Each row comes from the steps of one walk. Every step used is in the known rows, and no mark comes twice. Write the walk behind each row, first mark first.
In the rows, 128 means zero.
Known rows
zanos, bapu, lumar, tobud, vesel: [131 165 174 105 135 152 154  83  85 152 111 117 143 133 141 133 114  97]
lumar, bapu, zanos, tobud, vesel, pinem: [151 125 174 107 141 158 124 134  77 154 107 154 152 190 105 120  99 124]
pinem, lumar, tobud: [ 79 119 169 127 134 131 141 104 139 126 151 165 134 174 114  98 137  74]
vesel, pinem, lumar, tobud, zanos: [107  81 164 148 170 172 122 122 107 128 132 134 186 170 130 104 149  85]
vesel, pinem, lumar, tobud: [ 94  96 169 134 163 168 122 111 110 136 132 126 190 176 126 109 165  78]
vesel, bapu, zanos: [139 119 166  98 145 161 137 143  70 155  89 206 118 165  99 112 118 127]
lumar, pinem: [111 108 180 118 150 160 105  86 117 140  86 130 119 103 117 117 159 131]
tobud, zanos, pinem, lumar: [154  90 116 177 151 162 110 116 101 102  72 155 107  96 100 111 117  99]
vesel, pinem, lumar, tobud, zanos, bapu: [110  73 164 134 167 172 126 120  97 134 125 111 184 173 137 121 142  70]
bapu, zanos: [144 107 161 137 128 147 111 136  70 144  80 157 116 118 138  92 128 151]
pinem, vesel: [133 147 136 131 122 124 136  76 149 136  88 141 163  37 115  93 154  65]
lumar, bapu: [114 167 184 114 138 144 136  97  97 159  98 188 162 151  85 114 134 129]
pinem, lumar, bapu, zanos, tobud: [ 97 113 156 119 132 137 146 120 113 144 119 147 110 210 124 119 123  62]
lumar, bapu, zanos, tobud: [139 119 182 102 126 145 114 125  72 165 100 166 128 183 103 113 100 125]
tobud, zanos, bapu, lumar, pinem: [159  97 157 148 159 168 131 108  77 134  77 128 120  95 155 122  97 121]
bapu, zanos, pinem, vesel: [154  82 111 158 120 153 107 114  84 139  65 146  84  91 103  94 131  93]
zanos, tobud, vesel: [175 186 167  65 118 134  97 104 121 113  95  81 174 103 118 147 111 109]
pinem, vesel, bapu, lumar, tobud: [121 145 146 127 138 140 166  80 141 153 131 208 139 107  97  83 132  55]
tobud, zanos: [165 115 156 157 152 151 111 125  93 112  78 169 153  70 127  99 110 155]

Which walk is each row?
[171 194 167  62 130 146 119 106 114 124 108 116 158 142 113 145 104 101]
zanos, tobud, vesel, bapu, lumar
[ 98  95 163 147 145 135 140 119 134 113 151 177 129 167 120  91 114  84]
pinem, lumar, tobud, zanos
[167 102 148 109 130 152 107 148  88 125 101  98 131 159 148 121 105 106]
bapu, zanos, tobud, vesel, pinem, lumar
[116 128 118 146 133 153 121  89 127 110 109 147 104 144  63 122 142  61]
zanos, pinem, lumar, tobud, vesel
[161  92 146 153 156 162 139 102  93 132  81 127 120  78 154 116  97  97]
tobud, zanos, bapu, lumar, pinem, vesel
[ 96 144 157 130 140 130 159 112 153 108 160 165 146 172 111 104 126  78]
pinem, lumar, tobud, vesel
[179 109 157 104 129 154  96 146  77 130  92 101 140 139 143 119 103 129]
bapu, zanos, tobud, vesel, pinem
[123 145 181 125 162 168 153 113  87 151 138 249 125 182  95  92 108 128]
vesel, bapu, lumar, tobud, zanos
[150  92 119 176 154 163 118 116 100 110  78 169 107 118  88 113 110  97]
tobud, zanos, pinem, lumar, bapu
[127 127 176 129 137 149 134 126  74 164  98 197 130 173 100 100 115 140]
lumar, bapu, zanos
[115  96 154 127 144 148 122  72 150 139  94 127 119  69 116 104 157  81]
lumar, pinem, vesel
[120 132 159 109 138 159 149  64  94 164  80  85 115 105 156 139 139  65]
zanos, bapu, lumar, pinem, vesel
[110 152 175 113 165 177 152  95  95 160 109 210 108 173 104 113 144 115]
vesel, bapu, lumar, pinem
[163 211 149 102 153 151 167 124 127 108 106 183 177 120  87 134 122 128]
tobud, vesel, bapu
[144  83 170 151 143 152  97 114  94 120 132 203 132 119  72  82  90 141]
lumar, tobud, zanos, pinem
[152 138 173 104 131 146 127 130  83 152 106 166 135 182 101 118  91 128]
lumar, bapu, zanos, tobud, vesel
[122  74 152 118 151 158 135  95 133 149 101 157  96 107 108 105 139  77]
lumar, pinem, vesel, bapu, zanos
[144  85 191 120 140 143 114 120  87 132 135 175 153 123 106  98  76 134]
lumar, tobud, zanos, bapu
[180 121 157 100 119 142 100 143  82 128  91 113 123 129 139 117  95 133]
bapu, zanos, tobud, vesel
[134  81 118 157 127 158 109 127  78 134  73 143  71 144 112 105 135  95]
bapu, zanos, pinem, lumar
[175  90 110 167 150 162 115 111 105 113  69 177 116  63  79 105 108  90]
tobud, zanos, pinem, vesel, bapu
[ 94 115 161 135 167 172 135 109 105 145 109 124 191 186 125 123 173  71]
vesel, pinem, lumar, bapu
[118 148 182 102 131 152 142  77  74 164 104 117 137 135 144 129 121  95]
zanos, bapu, lumar, tobud
[162 170 121 123 151 158 169 140 117 106 106 180 129 155  86 131 112 102]
tobud, vesel, bapu, zanos, pinem, lumar
